Known rows, with every way that one mark hangs from another:
{zumo bifa}: [ -6   6 -14  -9   1   4 -11  10  11  -2   3  -5   1  -2  11  -1  -4   7
   6  -1  14  -3   4]
{sizug {befa zumo}}: [  2  -4 -26 -13  -1  -2   0   6  -4  -9   7   3  -8   6  -1  -8   9   6
 -13   5   3  10  18]
{dalil zabo}: [  6  -3   3   4  -5   6  -2   3  -8  -8  -7  -3  -6  16   8   3  -7  -4
   3  -5  -5  -5 -15]
{geno {zupe {sizug {befa {zumo bifa danop}} zabo}}}: [ -4  13 -32 -14  30 -16 -12  20  11 -18   9   4  -6  19  42  -3  28   8
   5 -19  -7   6   3]
{zabo {sizug {befa {zumo {danop dalil}}}}}: [ -2  -4 -29 -28   7 -57 -16  23  -3   0  -2   6  -3   4   4  -6  -1  -3
  -5  -2   4  23   2]
{dalil danop {zabo {sizug {befa {zumo {bifa bavo}}}}}}: [ 11 -10 -23   3  12  -8 -30  19  -6  -5   0   4 -10  28  -5   2 -10  -3
  -4  -7  31   6 -13]
{dalil danop}: [  1   0  13   9   2   6  -5   2  -7  -1  -2   1  -5  16 -18   2  -9  -9
  -2   1  -2   2  -5]
{zabo {sizug {befa {zumo {bifa bavo}}}}}: [  5  -7 -42 -13  18 -24 -24  14   8   4  10   7   1  -3   7  -3   9  10
  -7  -2  39  10   7]
{zabo sizug}: [  0  -5  -5 -10  15 -26 -10   3   1  11  -4   5  11 -10   3   2  -3  -5
  -2  -4   9   2 -10]
{danop {dalil {zabo {sizug {befa {zumo {bifa bavo}}}}}}}: [  7 -10 -31 -17  -5 -29 -35  28  -2  -5   2   1 -12  18  16  -1  -8  -5
   2 -10  21   6 -13]
{zupe geno {sizug {befa {zumo bifa danop}} zabo}}: [  0   2 -30  -5  48 -41 -12  15   8 -21   8   3 -16  23  44  -4  -1  14
   0 -17 -11  11  -4]
{bifa bavo {zumo {danop {dalil {zabo {sizug befa}}}}}}: [ 18  -7 -25  13   4 -83 -35  19  -3  -9   0  -4  -8  17   6   0  -5   3
  12 -26  31  13 -28]
{geno {zupe {sizug befa}}}: [  0   1  -1   3  14   8   1   4   2  -5   9   8   7  12  28   2  26  -6
  10 -14 -21  -7  -1]
{bavo {bifa {zumo {danop {dalil {zabo sizug}}}}}}: [  5  -8  -4   8   2 -44 -41  17   5  -3  -8 -11  -6   1  16   4  -8  -4
  20 -25   9  -4 -28]
{befa {zumo {bifa bavo} {danop {dalil zabo}}}}: [  1   5 -24 -10 -13 -10 -29  29   8 -13   0  -5 -24  25   8  -5   0  13
  12  -6  29  15  -9]
{geno zupe}: [-3  5  1  5 -7 19 -7  1  3  2  5 -1  5 10 11  1 22 -5  3 -9  3 -5 -4]
{bifa bavo}: [ 10  -4  -4  20   6  -1 -10  -2   4   3   6   2  -6   3  -6   2   8   8
   4  -2  25   2  -4]
{zumo {bifa bavo} {danop {dalil {zabo {sizug befa}}}}}: [  7   1 -35  -3   8 -63 -31  34   6  -5  -5  -1 -11  17  18   3 -12   1
  18 -17  30  14 -12]
{zumo {bifa bavo} {danop {dalil {zabo sizug}}}}: [  3   3 -22  -3   5 -52 -35  32   9  -1  -8  -3 -10  15  17   3 -12   2
  22 -16  34  10 -22]
{danop dalil}: [ -2  -2   3 -10 -15 -16 -10  13  -3   0  -1  -1  -6   7   1   0  -9 -12
   3  -3 -13   3  -6]
{zupe geno {sizug {befa {zumo danop}} zabo}}: [  4  -2 -20   2  49 -43  -4   9   0 -20   6   8 -15  25  35  -4   1  10
  -5 -15 -22  13  -8]

Rows:
[  1  10 -25  11  12 -22 -18  15  18  -3   2  -3  -9   3   6   0   4  21
  17  -6  42  10   2] : {zumo {bifa bavo} danop}
[  1   3 -18  -7  24  -1  -6   7   0 -13  13   9  -2  17  33  -2  30  -2
  -6 -16 -20   0  -1] : {geno {zupe {sizug {befa zumo} zabo}}}
[  0  -1 -37 -21  13 -33 -17  24  -1  -9  -7   1  -4  13  19  -2  -5   5
   1  -8  17  13  -5] : {dalil {zabo {sizug {befa {zumo bifa danop}}}}}
[  0   5   1  -5 -11 -34  -8  21  -7 -10 -13  -4 -14  23   8   1 -14  -7
  13  -9 -11  11 -16] : {zumo {danop {dalil zabo}}}
[  8 -11 -15   8   7 -56 -36  20   2  -7  -5 -10  -6   2  19   4  -8  -5
  16 -25   7   0 -19] : {bavo {bifa {zumo {danop {dalil {zabo {sizug befa}}}}}}}
[ -2   9 -30  -4   5   0 -22  17  16  -7   6  -2 -15   7   2  -8  13  26
   7   1  43  16   7] : {befa {zumo {bifa bavo} danop}}
[  5  -5   2  16  -6 -25 -33  16   5 -11  -6 -16 -13   7  13   3  -7  -1
  21 -22   2  -6 -21] : {bavo {bifa {zumo {danop {dalil zabo}}}}}
[ 12   2  -9  17  -6 -56 -31  11   6  -7   5  -8 -12  10  -4  -3   2  11
  16 -20  31  12 -19] : {bifa bavo {zumo {danop dalil}}}
[  7  -8  12   6   7 -12 -15   9 -14   1 -12   4   0  23  -8   7 -20 -18
   1  -9   0  -2 -28] : {dalil danop {zabo sizug}}
[  5   1 -40  -9  -6 -25 -21  30   2 -18   3  -3 -22  26  11  -6   0  10
   6  -7  23  18   4] : {sizug {befa {zumo {bifa bavo} {danop {dalil zabo}}}}}
[-10  12 -27 -21   0   0 -14  18  12  -8   0  -5 -10   6   7  -9   6  20
   4   2  23  15  10] : {befa {zumo bifa danop}}
[ -9  13 -17 -19  -5 -35 -18  28  11  -5  -5  -7  -9   9  12  -1 -11   3
  17  -7   7  11  -1] : {zumo bifa {danop dalil}}
[  5  -4 -26 -14  12 -36  -8  16  -8  -8  -9   4  -5  14  10  -2  -3   1
  -4  -5   7  15  -8] : {dalil {zabo {sizug {befa {zumo danop}}}}}
[-12  11 -22 -30 -13 -15 -23  28  10  -9  -1  -6 -15  13   8  -9  -2  10
   7  -1  12  16   5] : {befa {zumo bifa {danop dalil}}}
[  6 -10 -11 -16  -4 -47 -15  21 -12  -3  -7   2  -2  15  12   3 -18 -21
   1 -12 -13   3 -18] : {danop {dalil {zabo {sizug befa}}}}
[  1  -3  -1  10  -2 -30 -33  14  11  -5   0 -13 -10  -4   8   1   0   3
  19 -17   5  -1 -12] : {bavo {bifa {zumo {danop dalil}}}}
[  3 -11 -16 -26  -9 -31 -19  23 -13  -5  -5   3  -7  18  10  -2 -11 -15
  -5  -7  -8   8 -14] : {danop {dalil {zabo {sizug {befa zumo}}}}}
